In the rows, zero is written as 128.
Known rows, with every step that occurs
sukek-resuk: [132 125 115 150 106 103 142 117  95 126 134 112 119 121 136  67  95 147
 155 111  82 141 117 200 135 173 175 134 128 111 126 100  92 118]
resuk-zedi-kive-vataked-satez-sukek: [105 167  93 100 122 141 178 157  82 111 137 138 160 120 114  77  82 161
  89 127 140 149 109 121 139 144 170 109  72 163 102 118 185 119]
vataked-rinuv-tekefi-resuk-zedi: [ 95 121 100 117 107 126 126 118  82  58 132  73 121 145 134  95 127  70
 154 137  67 110 186 142 132 109 170  85 143  96 116 138 120  96]
tekefi-rinuv: [ 98 135 158 119  98 125 167 130  91 151  98 122 103 144 131  73  77  97
 158 154  98 118 132 160 150 124 196 136 138 125 115 120 142  69]
vataked-rinuv-tekefi-resuk: [122 128 147 129  97 112 118  95  80  60 125  62  99 135 143  91 125  70
 154 118  58 108 181 161 134 105 173 108 158 101 102 129 123  96]
kive-zedi-resuk: [109 111 110 115 141 135 126 130  97 113 148  50 133  98 149 122 110  99
 145 119 153 185 160 116 114 155 159 166 146 107  89 142 129 139]
rinuv-vataked-kive-zedi: [131 146 134 139  89 194 133 142  86 111  99  91 144 109 134  79 122 138
 143 109 164 135 106 152 131 117 164  78 133  73 127 134 137 183]
rinuv-vataked: [173 136 152 129  82 143 144 130 104 112 100 109 104 144 140  64 110 146
 143 108 112 134 107 164 117 125 181  79 160  66 138 121 111 137]
kive-zedi-resuk-sukek: [ 76 116  93 100 139 117 129 133 136 142 152  82 142 107 137 119 105 101
 141 123 160 171 151 103 126 145 156 157 153  91 114 131 108 103]
kive-vataked-rinuv-tekefi-resuk: [171 148 156 120 111 112 127 105  80  70 112  72 134 116 132  92 110  81
 128 127  63 136 166 139 137 113 171 126 149 133  87 127 145 106]
kive-zedi-resuk-vuzen: [ 79 118  83 135 175 122 131 131 113 122 177  55 128 130 148 109 112 120
 120 124 177 166 158  97 118 167 150 171 133 103 113 151 141 120]
zedi-kive: [120 106 132 131 124 129 126 137  92 112 140  79 105 110 142  54 106 142
 131 132 143 113 109 146 149 172 172 135 125 131  97 122 120 115]
tekefi-rinuv-vataked-resuk-vuzen: [ 94 171 154 158 120 141 170  97 112 127 113 164  92 217 144  79  65 137
 149 138  86 122 135 133 143  93 194 100 110  99 126 138 155  59]
zedi-resuk-vuzen: [ 90 105 108 132 170  90 129  98 104 112 165  84  98 158 145  88 105 135
 114 107 149 130 150 116 129 184 170 148 125 116 127 132 124  95]
pulo-resuk: [111 103 144 156  84 127 111 119 101 117 119  65  81 129 133  62 151 113
 161 110 118 117 131 143 123 161 150 111 123 137 123 106 106 113]
rinuv-tekefi-resuk-sukek: [ 65 115  90 118 110  76 114 120 131 131 103 102 121 135 117  94 100  96
 143 129  81  94 156 169 132 134 181  82 184  73 130 116 105  67]
vuzen-resuk-zedi-kive-vataked: [ 90 113  87 107 149 121 108 151 116  93 188  80 148  93 151  41  91 160
 136 139 133 138 126 106 129 186 154 124  83 164  82  99 114 115]
satez-sukek-resuk: [127 155  99 149  73 110 162 122 104 156 129 151 115 118 125  68 104 161
 127 121  54 177 108 202 116 152 172 126 128 142 119  83 140 126]
vuzen-resuk-tekefi-rinuv: [ 65  99 149 114 138  91 137 111 143 132 172 100  87 166 135  47  83 133
 165 131  90 124 120 115 140 151 189 112 114 129  80 113 125  85]
vataked-rinuv-tekefi-resuk-vuzen: [ 95 134 124 150 128 103 122  96  92  68 146  67  88 164 143  76 125  86
 137 125  77  92 177 142 134 116 165 112 147  94 121 137 135  79]
vuzen-resuk-tekefi: [103  73 127 114 138  92 115 121 150 118 196  78  96 148 132  36 116 155
 159 104  92 131 103 123 115 174 170  96 120 104  98 101 107 115]
sukek-satez: [140 146 143 113 109 113 174 119 113 145 159 104 100 144 121  78  98 103
 144 112 127 145 129 176 136 145 187 121 143  56 122 118 114 101]
resuk-zedi-kive-vataked-rinuv-tekefi: [131 143 110 127 156 139 137 148  69  60 153  97 152 111 125  76 110 125
 118 156 136 125 152 111 154 136 166  99 113 137  94 142 127 113]
zedi-kive-vataked: [164 126 141 128 136 128 133 139  91 110 129  87 141  90 136  58  94 147
 111 139 146 133 100 128 157 171 166 150 114 163  80 121 138 120]
rinuv-tekefi-resuk-zedi: [ 63 110  53 122 119 110 117 144  94 102 109  87 142 137 117 102 112  97
 145 142  85 104 178 167 128 143 183  68 160  86 123 139 123 107]
vataked-kive: [103 103 135 126  95 143 130 134  71 133 109 100 131 107 119  57 128 133
 143 111 128  90 105 180 139 156 173  92 111 110 140 102 131 142]
pulo-resuk-zedi-kive: [ 60  99  88 155 114 157 107 145  99 100 140  71 107 129 132  64 143 134
 148 139 166 106 129 106 145 177 139  99  89 158 108 129 101 121]
kive-zedi-resuk-tekefi-rinuv: [ 79 113 123 113 167 132 149 120 121 129 148  79 125 152 130 133  88  95
 140 139 158 173 146  78 151 142 177 156 132 114  61 171 147 120]
vuzen-resuk-zedi-kive: [ 55  97  79 111 138 118 104 147 117  94 194  74 125 110 157  37 101 153
 153 136 130 119 132 124 123 185 158 110  88 145  95  99  97 111]
pulo-resuk-tekefi-rinuv-vataked: [101 124 169 164 102 147 137  96 131 122  96 108  68 201 118  78 117 128
 159 123 134 114 110  95 160 126 177  69 123 125  96 149 120 113]
resuk-zedi: [ 94 100  67 103 108 137 154 174  98 132 141 105 148 135 114  72 120 129
 144 147 115 119 121 145 125 154 169  90 128  85 161 115 114 113]

Rows
[140 135 152 136  78 164 133 119  79 111  83 121 122 129 130  61 116 153
 137 100 136 107  94 173 137 128 182  54 127  83 141 115 123 166] -> rinuv-vataked-kive
[ 93 116 109 126 106 172 131 158  78 134 125  74 154  83 122  77 129 115
 145 123 163 127 116 158 136 143 156 114 119 102 122 122 150 165] -> vataked-kive-zedi
[ 97 103 142 115 131 119 169 130 126 159 126 127 104 189 104  74  89 123
 145 149 108 112  99 121 165 134 197 106 136 102 106 142 141  85] -> resuk-tekefi-rinuv
[119 143 138 131 111 180 121 109  84  91  98  85 140 109 147 110 111 130
 132  93 177 154 133 131 134 129 169  96 123  92 102 148 130 188] -> rinuv-vataked-kive-zedi-resuk
[ 67 120  78 157 145  84 114 117 107 109 130  81 104 159 130  81 111 114
 125 128  96  92 166 164 130 152 179  95 165  88 129 140 139  86] -> rinuv-tekefi-resuk-vuzen
[ 85 127  64 130 150 116 110 141  92  83 111  84 161 111 124 103  92 115
 116 154 118 109 164 134 150 158 175  91 138 139  80 150 142 111] -> rinuv-tekefi-resuk-zedi-kive-vataked
[126 132 158 126 117 137 172 116 132 137 105 142  96 204 114  75  83 138
 140 138 112 120  92 115 163 114 201  73 145  83 106 153 133 106] -> resuk-tekefi-rinuv-vataked
[152 144 152 134 134 122 110 101  79  52 120  60 130 102 148  82  99  98
 116 137 109 119 155 115 162 136 163 144 124 166  49 142 146 106] -> zedi-kive-vataked-rinuv-tekefi-resuk
[100 134  80 178 145  87 148 115 109 137 165 119 108 154 136  52  98 170
 134 116 107 120 110 175 141 185 164 136 120 108 150 111 106  94] -> sukek-resuk-vuzen
[124 120  76 113 144 148 142 172  94 110 141 102 171 107 120  68  98 152
 113 163 158 130 111 108 155 171 158 120 102 147 108 126 129 119] -> resuk-zedi-kive-vataked
[ 70  94  79  97 117 112 119 154 120 109 188  83 129 119 142  41 111 140
 167 127 100 133 138 140 104 172 161  98 109 112 130  87 102 105] -> vuzen-resuk-zedi
[175 131 143 120 119 119 147 126 100 122 135 120 151 126 123  88  99 130
 142 122  61 158 122 144 124 132 168 132 105 132 106 102 153  93] -> kive-vataked-resuk
[ 75  92 107 121 155 149 120 123  98 114 150  68 149 117 120 113 127 124
 128 104 182 140 125 101 149 163 164 114 106 110  90 151 143 176] -> vataked-kive-zedi-resuk-tekefi
[175 152 178 138 150 122 131 109  67  56 141  81 120  96 140  65 105 124
 116 134 123 127 144 128 155 129 171 135 129 150  67 135 134 113] -> zedi-kive-vataked-rinuv-tekefi
[107 115  77 103 115 155 120 134  99  76 126  64 162 120 143  92 103  95
 118 157 115 121 141  89 168 153 140 144  86 163  77 135 140 110] -> tekefi-resuk-zedi-kive-vataked-rinuv
[ 64 102 121  93 106  73 113 127 158 148 180 103 110 116 142  32  97 138
 166 109  95 121 115 146 113 160 163 114 135  97 135  63  82  66] -> vuzen-resuk-sukek
[ 83 133 129  90 139  80 153  81 144 148 161 126 104 147 128 115  80  98
 129  97 152 150 150 125 147 157 180 138 144  69 115 119  79  65] -> zedi-resuk-sukek-satez
[100 117  93 153 124 153 109 147  99  98 130  76 135 115 126  69 132 136
 128 144 170 122 125  90 152 179 137 114  82 182  93 128 115 126] -> pulo-resuk-zedi-kive-vataked
[ 79 122 102 127 126 133 113 112  78  42 137  64 115 137 146  86 116  85
 143 144  94 100 181 127 151 121 165  99 124 124  87 150 119  97] -> vataked-rinuv-tekefi-resuk-zedi-kive
[ 95 161 142 113 105  98 143  78 125  96 143  99  96 158 126  97 106  54
 149 115  82 113 180 150 149  94 175 103 161  56 110 128  99  55] -> vataked-rinuv-tekefi-resuk-sukek-satez
[ 55  90  38 108 113 144 114 150 111 109 119  69 151 132 140  90 104 109
 131 156 126 103 133 120 157 176 156 121 106 133  99 135 127 112] -> tekefi-resuk-zedi-kive
[ 52 119  91 144 164 146 118 122  84 118 154  67 139 111 137 100 121 125
 116 110 198 130 141 115 144 165 151 141  99 116 117 145 152 152] -> vataked-kive-zedi-resuk-vuzen
[100 129 159 134 119 154 163 109 113 137  90 147 110 192 107  76  89 144
 134 128 136  99  87 123 179 114 201  51 121  93 108 152 140 132] -> resuk-tekefi-rinuv-vataked-kive
[ 83  99 121  94 127  83 125 101 130 142 138 117 118 133 135 101 101 118
 130 108 129 135 140 121 133 162 173 130 145 102 128 110  81  74] -> zedi-resuk-sukek
[ 78  96  87 142  95 150 116 148 103 117 132  78 110 139 118  71 148 119
 160 130 134 117 136 123 125 164 146  86 108 130 140 117 101 118] -> pulo-resuk-zedi
[110  89 102 110 167 127 132 129 127 118 172  55 132 134 128 126 116 116
 129 117 159 179 139  84 133 162 163 142 139  93  81 160 130 148] -> kive-zedi-resuk-tekefi
[ 77 139 116  92 149 106 135 135  96  68 182  84 147 107 150  50  72 160
 137 101 140 132 131 115 128 172 169 115  55 157  85 101 141 108] -> vuzen-resuk-zedi-kive-vataked-satez
[ 78 111 116 120 131 155 114 124  72 109 131  63 150  86 140 113 120 106
 136 106 176 144 147 134 136 158 161 135 109 123  96 136 142 167] -> vataked-kive-zedi-resuk
[ 83 152  48 148 104 131 158 141 104 139 144 154 137 117 127  70  98 176
 111 146  95 168 108 168 138 168 159 117 101 168 105 103 132 128] -> satez-sukek-resuk-zedi-kive
[ 98 113 104 132 107  93 109 118  92 100 100  72 112 127 131  95 110  94
 148 122  75 105 170 183 123 141 189  91 176  97 108 132 129 103] -> rinuv-tekefi-resuk
[ 96 163  71 175 110  98 164 121 117 164 156 156 104 151 129  54 106 187
 104 122  76 161 101 182 122 166 157 127 121 137 140  89 144 101] -> satez-sukek-resuk-vuzen
[152 190 170 114  56 136 192 110  92 107  88 148  98 162 135  74  92 157
 119  68  91 154 103 180  97  91 199  63 123  85 135 107 177 132] -> rinuv-vataked-satez-sukek
[107 226 184 139  68 130 210  84  82 121  68 189  91 178 139  88  35 145
 136  95  75 157 122 194 143  86 215  96 105 130 103 118 177  96] -> tekefi-rinuv-vataked-satez-sukek-resuk
[ 79  99  74 128 139 147 136 143 102  97 168 118 138 153 133  88 103 141
 155 143  95 124 134 126 139 146 164 106  74 125 110 128 130  91] -> vataked-resuk-zedi-kive
[160 202 149 121  93  99 195 110  80 125 111 152 142 119 119  79  69 159
 109  81  74 178 107 186 123 136 186 133  91 158 105  89 187 117] -> kive-vataked-satez-sukek-resuk
[ 84 106 142 127 133 117 169 108 128 140 145 147 101 210 112  98  85 124
 167 138  57 127 119 122 154 117 193 104  98 108  97 136 153  64] -> vataked-resuk-tekefi-rinuv
[100 159 180 132  81 168 158 107  74 129  58 147 111 150 132  71  79 121
 146 129 130 101 115 164 165 102 199  78 121 112 117 129 146 118] -> tekefi-rinuv-vataked-kive
[ 94 148 120  98 106  96 172 122 154 183 160 142 111 149 105  71  86 107
 140 119 134 129 111 154 146 138 175 105 157  38 150 101  83  57] -> resuk-sukek-satez
[ 96 144 126 119 109 163 121 110 116 120 102 114 148 116 136 106 105 133
 126  98 185 145 124 121 141 123 165  83 133  74 121 135 112 156] -> rinuv-vataked-kive-zedi-resuk-sukek
[ 63 145  95 115 116  72 135 101 142 140 126 114 109 151 110 104  87  84
 143 120 101 107 164 175 145 128 189  81 181  46 119 128 102  56] -> rinuv-tekefi-resuk-sukek-satez
[ 78 112 113 178 121 117 115 122 116 126 152  72  74 165 131  49 152 137
 140 115 146  98 125 121 131 173 138 116 114 128 149 116 117  96] -> pulo-resuk-vuzen
